What can hang from each mark:
K_650: K_478
K_83: K_570
K_173: K_546
K_570: K_83
K_55: K_478
K_959: K_55 K_741
K_478: K_83 K_546 K_650 K_770
K_546: K_478

Known rows, with every way that one mark hangs from another:
K_55[K_478]: [-6.614 -1.904  0.378  3.080 -0.722  0.221  4.429  4.245 -1.795  1.017
 -1.489  0.960 -0.343 -0.341 -1.007  1.238  0.853  2.590  1.026  1.010]
K_55[K_478[K_650]]: [-6.352 -0.156  0.262  3.380  0.677  1.621  4.860  5.493 -0.690 -0.280
 -0.744  0.024  0.731  0.277 -4.720  0.285  0.165  1.078  0.243 -0.108]
K_173[K_546[K_478[K_83 K_770]]]: [-1.926 -2.760 -0.787  4.193  3.241 -0.636  0.856 -2.857 -1.067 -0.632
  5.074  0.582 -4.033 -1.076  1.335 -0.438  0.099  4.997  1.526  0.522]
K_959[K_55]: [-3.625 -1.426  1.883  0.016  1.355  0.250  2.594  2.492  0.231  1.145
  0.206  1.751 -0.908 -1.129  5.384  0.359  2.054  2.215 -2.559  0.254]
K_83[K_570]: [-4.902 -0.155  3.304 -0.005 -1.529  0.073  3.679  4.414  0.304  2.939
  0.214  0.731 -2.111  0.315  2.826  2.613  0.481  1.228 -1.388  0.035]
K_55[K_478[K_83[K_570] K_546 K_770]]: [-4.170  3.491  1.580  1.814 -0.947 -0.125 -0.558  2.631  0.171  1.830
  6.230  1.054 -5.347 -1.787 -1.100 -0.159  4.720 -1.981  2.472  1.186]
K_55[K_478[K_83[K_570] K_546 K_650]]: [-4.998  3.199  3.177  1.019 -0.447  1.394  1.887  5.787  0.813  0.158
  4.513 -0.380 -3.823  0.232 -3.660 -0.215  1.958 -3.325 -0.964  0.627]
K_55[K_478[K_83 K_650]]: [-5.077  0.229  0.053  3.240  0.075 -0.077  4.301  4.697 -1.093 -1.289
  3.742 -0.977 -1.559  0.131 -5.605 -1.040  0.477  0.219  0.274 -0.030]
K_650[K_478[K_83 K_546 K_770]]: [-1.956 -1.765 -0.062  2.312  2.731 -1.849 -0.651 -0.848  0.546  0.231
  3.158  3.033 -5.631 -4.445  2.168 -1.112  3.274 -0.953  7.770 -1.528]
K_478[K_650 K_770]: [-3.052  1.042 -1.153  2.248  2.238  0.960  2.834  2.515  1.023 -0.127
  2.368  0.322 -1.074 -0.997 -1.499 -1.058  2.038  2.243  3.452 -2.100]
K_570[K_83]: [-2.851 -1.298 -0.516  2.063 -1.167 -2.242  4.398  2.156 -0.789 -0.468
  0.297  0.655 -4.324 -1.050  1.586  1.024 -1.437  3.686  0.733  0.520]
K_478[K_83[K_570] K_770]: [-2.657  2.275  1.610  0.896 -1.561 -1.544  1.015  1.645  0.551  2.337
  7.250  0.291 -5.296 -0.926  0.478  0.360  2.513  0.607  1.637 -0.434]
K_55[K_478[K_546]]: [-5.498 -1.205  1.016  1.724  0.836  1.100  2.801  3.460 -1.028  0.261
 -2.210  1.748 -1.832 -1.576  0.993  0.575  1.922  0.362  1.615  0.895]
K_546[K_478[K_83[K_570] K_650 K_770]]: [-4.775  2.099  1.729  3.137  1.226  0.027  1.052  1.885  1.219  0.313
  7.791 -1.651 -2.157  0.326 -4.597 -1.857 -0.154  0.913 -0.099 -0.991]
K_173[K_546[K_478[K_83 K_650]]]: [-2.472 -2.771  0.834  3.335  3.762  0.905  3.611  0.543 -0.639 -2.412
  3.630 -0.813 -2.301  1.039 -1.330 -0.743 -2.205  3.590 -1.540 -0.271]
K_650[K_478[K_83]]: [-3.771 -3.953  1.253  2.596  0.686 -2.585  2.971  0.695 -1.013  0.648
  1.231  2.118 -3.611 -1.952  0.867  0.939 -0.344  0.820  4.546 -0.663]
K_959[K_55 K_741]: [-4.395 -2.688  1.216  0.717  1.830  2.675  1.287  1.620  1.358  0.005
 -2.652  1.277 -1.462 -0.674  6.935  0.350  1.760  1.859 -2.976  0.290]
K_959[K_55[K_478[K_83 K_650]] K_741]: [-5.389  0.257  0.722  2.767  1.600  2.701  1.086  4.023  0.820 -2.439
  2.520 -0.833 -1.596  0.463 -1.446 -1.681  1.965 -1.062 -3.845  0.859]
K_478[K_83[K_570] K_546 K_650 K_770]: [-1.472  4.434  1.740  0.224  1.244  0.715  0.056  2.679  2.626  0.188
  7.211 -0.161 -5.698 -1.023 -0.680 -1.347  3.497 -2.364  1.458 -1.847]
K_959[K_55[K_478[K_83]] K_741]: [-5.291 -1.303  1.044  2.223  0.319  1.467  0.538  2.318 -0.258 -1.112
  1.383  0.247 -2.655 -0.518  1.956 -0.468  2.479 -0.129 -3.544  2.214]

Rows:
[-2.955 -2.371 -0.620  3.543  1.329 -2.627  0.843 -0.845 -0.267  0.951
  3.919  2.698 -4.198 -3.376  0.057 -0.399  1.732  0.939  7.842 -1.346]
K_650[K_478[K_83 K_770]]
[-5.074  0.522 -0.751  3.055  1.606  0.829  0.655  2.068 -0.540  0.622
  0.524  2.159 -2.398 -2.865 -0.106 -0.519  4.433  0.554  4.658  0.456]
K_55[K_478[K_546 K_770]]
[-3.741 -1.966 -0.549  3.860  2.264 -1.826  1.763 -1.575 -0.837 -0.571
  5.817 -0.348 -2.810 -2.041 -1.221 -1.803 -0.342  3.870  2.156 -0.292]
K_546[K_478[K_83 K_770]]
[-3.140  0.639  2.312  1.565  0.402 -1.156 -1.565  0.698  1.324  2.511
  4.658  3.289 -6.118 -2.899  2.032  0.560  3.489 -2.673  6.097 -0.786]
K_650[K_478[K_83[K_570] K_546 K_770]]
[-3.746 -2.021 -0.021  2.764  2.918 -0.089 -0.217 -0.256  0.917  1.416
 -0.891  4.376 -3.020 -4.231  2.831  0.248  3.108 -0.119  8.002 -1.502]
K_650[K_478[K_546 K_770]]
[-6.766 -2.026  0.879  2.431  0.592  2.934  0.935  3.171  0.136 -0.029
 -2.747  1.004 -0.297 -0.481  3.061  0.499  2.370  1.049 -3.337  2.062]
K_959[K_55[K_478] K_741]
[-3.656 -0.108 -0.767  4.215  3.333 -0.566  2.239 -0.234  0.342 -1.940
  6.591 -1.367 -1.861 -0.780 -4.674 -2.732 -0.698  2.649  1.739 -1.536]
K_546[K_478[K_83 K_650 K_770]]
[-1.532  2.664  1.982 -0.147  0.223 -0.685 -0.497  1.073  1.425  1.694
  6.605  0.961 -6.695 -1.924  2.763 -0.114  3.971 -1.624  2.195 -0.563]
K_478[K_83[K_570] K_546 K_770]
[-0.683  0.291 -0.565  0.730  2.427 -1.378  0.520 -0.550  0.459 -0.361
  4.876  1.168 -6.087 -3.062  2.584 -1.555  3.632  0.760  4.389 -1.170]
K_478[K_83 K_546 K_770]
[-4.808 -1.487  3.706  1.599 -1.507 -1.929  1.908  2.970  0.026  2.782
  2.722  2.117 -4.241 -1.046  1.002  2.243 -0.104 -1.228  2.563 -0.202]
K_650[K_478[K_83[K_570]]]
[-6.217 -0.332 -0.736  3.733  1.258  2.732 -1.388  1.750  0.699  0.524
 -0.198  1.423 -1.037 -1.556  1.981 -0.438  4.567  0.946 -0.311  1.556]
K_959[K_55[K_478[K_770]] K_741]
[-5.456  0.455  3.461  1.735  0.420  0.234  3.172  3.172  0.574 -0.148
  5.165 -1.896 -1.697  1.311 -3.552 -0.417 -2.415  0.512 -3.158 -0.367]
K_546[K_478[K_83[K_570] K_650]]
[-6.006 -0.067  1.227  1.773  3.051  5.316 -0.110  4.299  2.114 -1.814
 -2.481  0.826 -0.835 -0.591  1.457 -1.361  3.469 -1.872 -3.255  0.602]
K_959[K_55[K_478[K_546 K_650]] K_741]
[-1.363  0.062  0.912 -0.195  2.870  0.553  3.315  2.459  0.940 -2.408
  3.301 -0.240 -4.497 -1.073  0.069 -1.925  0.765 -0.766  0.875 -1.960]
K_478[K_83 K_546 K_650]
[-2.407  4.140  1.580  1.019 -0.266 -0.169  1.631  3.041  1.728  1.025
  7.853 -0.676 -3.964  0.011 -2.296 -0.795  2.353 -0.362  1.060 -1.784]
K_478[K_83[K_570] K_650 K_770]
[-3.912  2.185 -1.517  4.016  0.967 -0.398  2.262  3.008 -0.382 -0.929
  6.268 -0.727 -2.268 -1.002 -6.709 -2.016  2.401  0.722  3.035 -0.457]
K_55[K_478[K_83 K_650 K_770]]
[-5.424 -0.762 -0.757  4.042  3.733  1.066  2.536  0.959  0.626 -0.922
  2.499 -0.419  0.428 -0.815 -3.676 -1.938 -0.380  3.469  1.664 -1.472]
K_546[K_478[K_650 K_770]]
[-3.532  2.186  3.265 -0.013 -0.987  0.056  3.570  4.950  1.047  0.508
  5.509 -1.268 -3.638  1.242 -1.681  0.451  0.141 -0.466 -1.660 -0.989]
K_478[K_83[K_570] K_650]
[-3.906 -1.079  4.050  0.557 -0.285 -0.992  0.704  2.264  0.756  1.920
  2.167  2.963 -5.507 -2.131  3.182  1.413  1.362 -2.813  3.139 -0.190]
K_650[K_478[K_83[K_570] K_546]]
[-6.342  0.623  3.348  1.585 -1.859  1.723 -0.607  4.101  0.714  1.219
  2.820 -0.013 -3.451  0.470  1.819  1.057  2.890 -1.533 -5.490  2.824]
K_959[K_55[K_478[K_83[K_570]]] K_741]
[-3.014 -3.428  1.701  1.537  2.211 -1.390  1.766  0.631 -0.227 -0.136
  0.691  2.863 -5.087 -3.159  3.154  0.113  0.973 -1.056  5.153 -0.913]
K_650[K_478[K_83 K_546]]
[-5.209  1.263  1.756  1.086  2.674  3.001  1.356  4.879  0.883 -0.938
  0.091  1.445  0.092 -1.273  0.421 -1.406  3.625 -1.694 -2.610  0.561]
K_959[K_55[K_478[K_546 K_650]]]
